What can hang from each mark
mulevu: navar
dedi: fikara lufa ripo
leteti: fikara navar
lufa: dedi
ripo: dedi
navar: leteti mulevu sadu
sadu: lufa navar
fikara: dedi leteti

Each row was made from one small tree. Brackets hold a mark, then the marks that hang from it, in alphabetical order. Every link used is in the known rows. Write each row's tree.
Known rows
[fikara [dedi lufa ripo] leteti]: -3.6, 6.3, -4.7, 5.0, 26.1, -11.2, 6.7, 1.4, 5.7, -6.9, 3.6, 2.3, 11.1, 19.5, 13.7, 3.0, -22.0, -48.7, 25.2, 12.2, -1.6
[lufa [dedi fikara ripo]]: -7.4, 3.4, 0.7, -4.8, 22.9, -3.9, 6.9, 1.0, -0.2, -13.0, -15.7, 20.1, 22.8, 2.2, 10.2, 0.5, 8.5, -37.1, 15.9, 6.1, 10.9
[sadu [navar [leteti fikara] mulevu]]: 9.5, 1.4, 11.2, -3.6, 1.2, 4.3, -9.3, 8.5, 22.9, 5.2, -9.9, -15.2, -14.8, 8.0, 5.3, -6.8, -23.1, -22.0, -30.3, -8.0, 3.8
[navar leteti mulevu [sadu [lufa dedi]]]: 15.6, -0.3, 13.1, -14.4, 21.3, 7.9, 2.9, 5.2, 10.9, -8.4, -35.5, 12.6, 14.0, -18.8, -0.2, -6.3, 20.1, -21.5, -29.0, -8.2, 18.2
[mulevu navar]: 9.1, -0.8, 6.1, -5.0, 7.5, 1.0, 0.2, 2.4, 4.1, 3.8, 1.4, 4.2, 2.3, -0.8, 0.0, -5.3, 7.5, -2.1, -12.3, -0.8, 2.4
[navar sadu]: 18.0, -0.9, 5.5, -4.7, 8.0, 4.1, 2.0, -0.4, 3.6, -7.1, 2.3, 3.2, 2.3, -14.5, 0.5, -3.7, 13.0, 0.5, -10.1, -2.0, 1.5
[navar [sadu lufa]]: 18.5, 1.8, 4.9, -5.5, 4.3, 7.1, 3.8, 0.1, 1.3, -8.1, -2.7, 8.7, 3.6, -23.7, -2.3, -3.2, 21.3, 12.7, -14.3, -0.5, 9.3
[dedi [fikara [leteti navar]] lufa ripo]: 7.1, 11.8, -15.9, -15.4, 26.5, -6.9, 9.6, -2.0, 13.1, -6.0, -15.5, -5.1, 19.6, -5.7, 16.4, -2.5, -27.2, -53.2, 26.8, 10.0, 10.8
[leteti [fikara dedi]]: 9.2, 7.4, 2.1, 4.5, -1.7, -4.1, -1.0, 6.7, 3.7, -1.0, 1.8, 2.2, -1.2, 17.8, -0.3, 1.1, -15.0, -16.0, 6.6, 1.7, -8.0
[lufa [dedi [fikara leteti] ripo]]: -3.9, 11.2, -10.3, -8.3, 20.6, -6.5, 8.0, 0.9, 3.1, -20.1, -16.9, 7.3, 24.5, 1.4, 11.3, -0.2, -5.7, -36.5, 22.6, 5.9, 17.7
[fikara [dedi lufa ripo] [leteti navar]]: 10.1, 11.3, -10.8, -9.3, 27.1, -11.2, 8.9, 1.2, 10.1, -3.4, -8.8, -4.1, 9.7, 4.2, 15.3, 0.9, -34.0, -51.7, 24.5, 8.8, -3.7
[lufa [dedi ripo]]: -5.4, 2.3, 0.7, -3.1, 17.6, -3.5, 5.6, 2.4, -2.8, -14.7, -8.4, 16.5, 8.1, 9.8, 5.0, 2.5, 3.8, -20.0, 9.4, -1.6, 4.1
[ripo [dedi [fikara leteti]]]: -1.3, 8.2, -14.3, -6.1, 11.2, -3.6, 4.9, -3.4, 5.5, 1.3, -21.3, -7.7, 21.8, 7.8, 8.6, -2.9, -17.5, -41.0, 11.3, 7.2, 9.4
[fikara dedi leteti]: 0.7, 9.4, -6.2, 1.6, 2.4, -7.9, 1.7, 2.2, 2.1, -3.9, -2.5, -7.9, 6.6, 2.4, 4.4, 1.3, -16.1, -16.5, 10.3, 5.0, -1.6
[sadu [lufa dedi]]: -9.2, 2.8, -2.0, -1.8, 3.9, 1.4, 4.6, 3.2, -4.4, -11.7, -26.5, 15.8, 14.2, -12.7, -3.8, 2.0, 16.2, 1.1, -0.9, 2.1, 10.7
[ripo [dedi fikara lufa]]: -14.8, -4.3, -7.3, 2.8, 26.6, -3.7, 5.1, -2.7, 4.9, 8.3, -29.3, 8.1, 27.4, 13.0, 12.3, -1.7, -5.2, -65.6, 13.9, 17.2, 2.0
[fikara dedi [leteti navar]]: 15.1, 13.9, -12.1, -11.7, 3.2, -7.2, 3.8, 2.5, 7.0, -0.8, -15.2, -16.1, 5.2, -14.6, 4.5, -0.1, -28.5, -19.8, 9.7, 0.3, -2.9
[navar mulevu]: 0.8, -3.8, 4.5, -3.0, 4.5, -0.7, -0.9, 1.0, 3.1, 5.2, -17.2, -2.4, -0.6, -2.4, 2.0, -2.0, -1.8, -8.3, -10.0, -3.7, 5.1
[leteti fikara [navar mulevu]]: 23.9, 7.2, -2.7, -16.7, -0.6, 0.7, 0.2, 5.2, 12.2, 5.7, -22.8, -11.8, -6.8, -0.4, -0.8, -3.9, -26.8, -13.1, -8.0, -13.4, 1.5
[navar leteti]: 4.2, 0.7, 6.1, -5.4, 5.5, 3.0, -2.8, 1.1, 9.0, 5.3, 1.1, -5.3, -1.7, 8.6, 1.8, -2.8, -5.9, -15.9, -7.8, -5.1, -1.1
[dedi fikara lufa]: -11.8, -2.7, -1.4, 2.0, 16.6, -2.4, 2.5, -0.4, 4.7, 0.3, -15.6, 8.3, 24.1, -1.9, 9.2, -0.9, 0.8, -41.5, 15.3, 15.3, 6.8
[ripo [dedi [fikara [leteti navar]] lufa]]: -0.4, 9.6, -22.5, -12.7, 23.9, -5.8, 9.3, -2.7, 12.5, 5.4, -40.9, -9.8, 27.9, -3.1, 14.6, -3.8, -31.9, -68.0, 20.1, 12.4, 5.3
[mulevu [navar leteti sadu]]: 30.5, -0.6, 16.7, -14.0, 20.5, 7.6, -0.6, 3.5, 14.9, 2.5, 7.8, 4.1, 3.4, -5.2, 2.6, -11.7, 15.0, -17.0, -29.7, -6.8, 2.2
[fikara [dedi lufa] leteti]: -8.5, 4.9, -7.9, 6.5, 13.9, -9.8, 3.9, 3.1, 5.4, -3.5, -11.1, -2.4, 14.7, 8.8, 7.6, 1.9, -18.0, -40.6, 19.4, 13.7, -1.7
[ripo dedi]: -2.5, -1.5, -5.1, 0.1, 7.8, -1.2, 2.6, -2.9, 0.2, 7.0, -12.3, 0.6, 3.9, 15.4, 3.5, -1.1, -7.1, -22.0, -0.4, 0.9, -4.9
[mulevu [navar [leteti [fikara dedi]] sadu]]: 41.7, 6.5, 19.0, -10.2, 19.1, 3.2, -1.8, 10.4, 19.3, 2.3, 9.4, 6.3, 1.5, 11.8, 2.5, -10.8, -0.6, -34.8, -24.9, -6.3, -5.2

Write each row's tree
-3.8, 1.4, 8.9, -1.1, 1.4, 7.1, -5.0, 3.0, 13.8, 0.1, -3.0, -8.1, -6.0, -16.7, 3.5, -3.8, -0.1, -0.5, -26.7, 3.0, 7.8
[sadu lufa [navar leteti]]
42.5, 7.7, 16.0, -15.6, 10.4, 11.1, 0.6, 8.3, 18.7, -2.7, 10.0, 7.3, 0.3, 0.5, -4.3, -11.1, 9.9, -7.2, -32.2, -10.6, 8.8
[mulevu [navar [leteti fikara] [sadu lufa]]]
-12.6, 3.6, -16.4, -0.6, 22.2, -5.7, 6.9, -3.2, 8.1, 1.3, -28.7, -2.3, 30.1, 12.4, 13.5, -2.0, -20.1, -65.1, 21.6, 15.5, 8.5
[ripo [dedi [fikara leteti] lufa]]
8.2, 16.1, -14.8, -20.9, 21.6, -6.4, 10.4, 1.1, 7.6, -16.0, -28.6, 0.1, 23.0, -13.7, 10.7, -1.5, -18.2, -41.2, 21.3, 0.5, 16.1
[lufa [dedi [fikara [leteti navar]] ripo]]
28.6, 6.6, -1.1, -17.5, 7.7, 7.2, 5.9, 0.3, 6.8, -6.0, -12.7, 1.2, 3.5, -38.3, -2.0, -4.7, 11.2, 11.8, -16.2, -4.4, 7.3
[leteti [navar [sadu lufa]]]
-7.7, -1.1, 5.6, 7.6, 29.1, -8.4, 5.5, 1.5, 3.0, -0.3, 2.3, 14.8, 8.9, 19.3, 13.7, 3.1, -7.7, -49.2, 18.7, 13.0, -7.6
[fikara [dedi lufa ripo]]
34.6, 14.9, -9.2, -24.3, 24.1, -1.1, 8.9, -2.8, 14.3, -12.6, -2.8, -5.8, 12.9, -25.1, 13.5, -7.1, -11.7, -28.3, 6.8, -1.4, 12.3
[dedi [fikara [leteti [navar sadu]]] ripo]
2.7, 3.8, 4.3, 7.4, 22.6, -8.2, 4.5, 6.1, 7.4, -3.9, 8.6, 12.5, 3.4, 34.6, 10.0, 2.7, -20.5, -51.3, 21.1, 8.8, -9.0
[leteti [fikara [dedi lufa ripo]]]
-8.5, -1.0, 10.7, -4.6, 11.1, 4.9, -3.7, 7.7, 14.0, -4.3, -42.7, 2.2, 6.0, -19.5, 5.0, -4.1, 5.7, -19.6, -33.6, -1.3, 16.6
[sadu [lufa dedi] [navar leteti mulevu]]
8.4, 5.1, 9.9, 2.0, 27.3, -5.0, 1.7, 6.8, 16.3, 1.9, 8.9, 8.1, 0.7, 42.4, 11.1, -0.2, -26.3, -65.6, 13.8, 3.3, -10.7
[navar [leteti [fikara [dedi lufa ripo]]]]
43.3, 5.7, 15.5, -15.4, 13.6, 8.7, -1.5, 8.2, 20.7, -1.1, 14.4, 3.5, -2.6, 10.4, -1.4, -12.3, 1.4, -19.0, -27.8, -12.2, 0.7
[mulevu [navar [leteti fikara] sadu]]
18.4, 3.2, 9.2, -9.6, 2.8, 2.1, -4.9, 5.9, 16.5, 7.4, -9.6, -8.0, -8.2, 22.8, -0.2, -4.9, -22.1, -26.3, -16.1, -13.3, 3.2
[navar [leteti fikara] mulevu]
32.6, 1.9, 16.2, -15.0, 17.5, 11.0, 1.7, 3.8, 14.8, 0.5, 3.5, 8.7, 5.2, -15.6, -1.0, -11.3, 23.1, -3.2, -34.8, -5.2, 10.8
[mulevu [navar leteti [sadu lufa]]]
32.7, 14.6, -11.4, -21.8, 2.8, 4.8, 7.8, -0.4, 9.5, -11.9, -15.0, -10.0, 5.1, -39.8, -0.9, -4.9, -3.8, 12.6, -8.6, -5.5, 14.0
[fikara [leteti [navar [sadu lufa]]]]
42.3, 12.6, -2.0, -18.6, -0.5, 8.0, 4.8, 4.2, 10.3, -7.8, -7.0, 0.4, -2.2, -23.6, -4.4, -5.4, -2.1, 10.9, -12.9, -8.6, 6.3
[leteti fikara [navar [sadu lufa]]]
9.5, 2.8, 14.8, 1.0, 7.1, -0.6, -9.1, 11.2, 22.5, 5.9, -12.2, -11.3, -9.6, 10.8, 8.0, -5.0, -25.2, -37.6, -26.3, -2.2, -2.5
[sadu [navar [leteti [fikara dedi]] mulevu]]
16.2, 10.9, -13.0, -22.5, 8.5, -4.1, 3.3, 0.3, 12.8, 3.4, -36.3, -19.4, 14.8, -24.3, 7.6, -5.6, -25.1, -27.5, 2.8, -1.6, 16.6
[dedi [fikara [leteti [navar mulevu]]]]
23.9, 5.8, 10.1, -10.5, 4.2, 4.5, -3.9, 7.9, 16.8, 6.9, 10.7, -0.8, -3.8, 25.0, -1.9, -8.8, -12.1, -17.7, -17.4, -10.2, -0.6
[mulevu [navar [leteti fikara]]]
-8.0, -1.5, 0.9, 0.4, 29.4, -4.5, 6.0, -1.5, 5.8, -2.1, -2.4, 13.1, 19.1, 9.2, 15.1, -0.6, -0.6, -50.4, 19.5, 14.4, 7.7
[dedi fikara lufa ripo]
-5.8, 6.5, -9.3, -2.8, 26.6, -7.0, 7.6, -2.4, 9.2, -8.9, -4.2, 2.5, 21.2, 9.2, 16.3, -0.6, -14.7, -50.5, 27.6, 13.8, 12.5
[dedi [fikara leteti] lufa ripo]
-6.5, 4.8, 1.2, -3.9, 15.5, -0.2, 7.9, 2.8, -4.3, -15.9, -12.2, 20.4, 10.6, -0.2, 1.8, 2.9, 12.9, -6.9, 5.7, 1.3, 11.4
[sadu [lufa [dedi ripo]]]
6.5, 6.8, -9.9, -9.8, 18.8, -10.3, 4.9, 4.1, 12.6, 5.1, -40.2, -13.2, 12.9, -10.2, 10.5, -1.4, -33.2, -52.3, 8.8, 5.5, 1.8
[fikara [dedi lufa] [leteti [navar mulevu]]]
23.8, -3.6, 14.1, -12.3, 17.3, 5.9, -1.7, 2.5, 15.4, 4.2, -11.6, -2.2, -0.7, -7.7, 3.7, -8.5, 3.2, -22.2, -28.4, -10.5, 6.5
[navar leteti mulevu sadu]
16.7, 4.2, 13.1, -4.2, 8.4, -2.1, -4.9, 9.0, 15.9, 10.4, -10.0, -5.8, -4.3, 23.1, 2.7, -3.6, -24.2, -40.7, -12.8, -8.0, -3.7
[navar [leteti [fikara dedi]] mulevu]
-2.7, -2.1, 13.7, -3.4, 5.6, 6.5, -6.6, 4.3, 16.6, 5.6, -20.7, -10.1, -6.2, -17.9, 5.5, -5.8, -2.0, -6.7, -36.5, -0.4, 14.0
[sadu lufa [navar leteti mulevu]]
-2.7, -4.2, 13.2, -2.2, 8.9, 4.0, -8.4, 4.8, 18.4, 7.9, -15.2, -12.5, -8.9, -7.6, 8.4, -6.6, -10.6, -20.3, -32.8, -3.0, 5.3
[sadu [navar leteti mulevu]]
25.3, 13.7, -0.2, -10.8, 12.5, -5.8, 4.7, 4.8, 8.8, -0.9, 4.0, 0.5, -6.7, 13.4, 6.4, 0.1, -29.6, -29.1, 11.7, -3.7, -10.7
[leteti [fikara [dedi ripo]] navar]
-5.5, -2.7, 6.8, 1.1, 0.2, 3.4, -3.8, 3.8, 7.7, 0.3, -21.8, -6.1, -5.2, -24.9, 4.3, -2.9, 5.0, 8.0, -28.3, 3.8, 14.0
[sadu lufa [navar mulevu]]
24.7, -1.5, 15.3, -13.4, 15.7, 9.4, -0.5, 2.3, 13.7, 1.7, -17.0, 1.1, 1.0, -16.6, -0.1, -8.0, 12.1, -12.0, -32.8, -9.2, 13.9
[navar leteti mulevu [sadu lufa]]
31.3, 3.4, 3.1, -22.0, 11.4, 6.4, 4.4, 1.6, 9.3, -0.3, -30.0, -1.9, 2.2, -39.9, -0.2, -6.8, 8.2, 4.1, -25.0, -7.6, 12.9
[leteti [navar mulevu [sadu lufa]]]
41.7, 14.0, 1.6, -13.4, 5.5, 2.8, 5.0, 7.1, 10.0, -6.4, -12.3, 4.2, 2.1, -21.2, -2.2, -3.7, -4.6, -6.2, -9.4, -2.8, -0.9
[leteti [fikara dedi] [navar [sadu lufa]]]
4.1, 3.5, 7.2, 3.5, 15.2, -3.7, -1.4, 8.5, 15.5, 5.4, -2.2, 4.2, 5.2, 30.7, 5.7, -0.6, -24.1, -57.4, 6.8, 4.6, -10.7
[navar [leteti [fikara [dedi lufa]]]]
25.1, 8.9, -0.1, -21.6, 24.7, 4.0, 11.7, 2.1, 3.5, -18.9, -20.9, 17.8, 11.1, -28.3, 3.4, -2.4, 14.8, -8.5, -5.7, -6.0, 12.2
[leteti [navar [sadu [lufa [dedi ripo]]]]]
36.0, 9.1, 16.7, -6.5, 23.9, 0.6, 1.0, 6.2, 16.9, -5.3, 21.4, 7.8, -5.7, 23.5, 7.5, -4.9, -11.0, -41.3, -5.8, -6.3, -7.0
[navar [leteti [fikara [dedi ripo]]] sadu]
24.3, 7.2, 14.1, -5.7, 11.1, -0.4, -3.4, 11.2, 16.7, 8.3, 8.4, 1.9, -0.3, 25.6, 0.4, -7.1, -14.7, -36.1, -14.0, -4.7, -7.8
[mulevu [navar [leteti [fikara dedi]]]]
18.1, 9.3, -12.2, -19.6, 2.0, -3.1, 2.9, 1.1, 11.2, 2.6, -29.0, -22.0, 0.6, -16.5, 4.1, -3.8, -27.9, -11.6, -4.0, -8.5, 9.6
[fikara [leteti [navar mulevu]]]
32.9, 9.6, -7.1, -26.4, 16.3, 0.0, 4.7, -0.2, 15.8, -4.4, -32.8, -14.4, 17.7, -38.5, 8.8, -9.8, -10.5, -28.3, -9.6, -3.1, 18.7
[dedi [fikara [leteti [navar mulevu sadu]]]]
-14.4, -2.3, 4.8, 0.7, 6.4, 2.6, -0.9, 6.9, 4.5, -10.5, -44.2, 6.1, 7.5, -27.3, 2.6, -1.6, 12.9, -3.9, -24.0, 3.6, 18.0
[sadu [lufa dedi] [navar mulevu]]
5.1, 9.9, -14.1, -6.9, 15.4, -9.4, 6.1, 3.0, 9.9, 0.3, -23.5, -9.4, 14.2, -6.5, 9.2, 0.5, -32.4, -42.2, 19.3, 8.9, -2.7
[fikara [dedi lufa] [leteti navar]]
17.9, 9.2, 11.8, -3.3, 15.6, -3.4, 0.0, 6.5, 13.7, 2.3, 18.1, 3.2, -8.4, 36.9, 7.7, -1.1, -25.1, -41.2, 4.6, -5.4, -9.2
[navar [leteti [fikara [dedi ripo]]]]
14.4, 7.5, 9.0, -0.9, 3.9, -1.5, -3.7, 7.6, 13.2, 5.3, 5.0, -2.3, -3.1, 25.9, 1.1, -1.8, -21.7, -32.3, -1.3, -2.8, -9.3
[navar [leteti [fikara dedi]]]
19.3, -1.2, 9.8, -9.3, 10.0, 6.6, 2.8, 1.5, 4.2, -4.2, -17.5, 5.6, 2.5, -25.2, -0.6, -5.3, 20.0, 5.4, -23.7, -3.5, 14.6
[navar mulevu [sadu lufa]]
31.7, 13.8, -10.8, -22.7, 12.6, 0.8, 6.1, -1.4, 13.3, -9.5, -17.9, -11.1, 17.3, -37.5, 7.2, -7.7, -8.2, -19.3, 0.5, 0.5, 14.2
[dedi [fikara [leteti [navar sadu]]]]
32.0, 13.5, -4.6, -19.9, 5.1, 6.3, 7.6, 7.8, 7.1, -18.5, -28.0, 12.4, 10.5, -27.5, -5.9, -3.7, 4.9, -0.8, -8.8, -9.3, 10.0
[leteti fikara [navar [sadu [lufa dedi]]]]
17.0, 1.5, 9.2, -10.8, 17.9, 6.6, 6.7, 6.5, 1.5, -15.3, -17.8, 23.7, 19.4, -24.2, -3.3, -6.9, 37.5, 1.1, -21.9, -0.9, 15.1
[mulevu [navar [sadu [lufa dedi]]]]
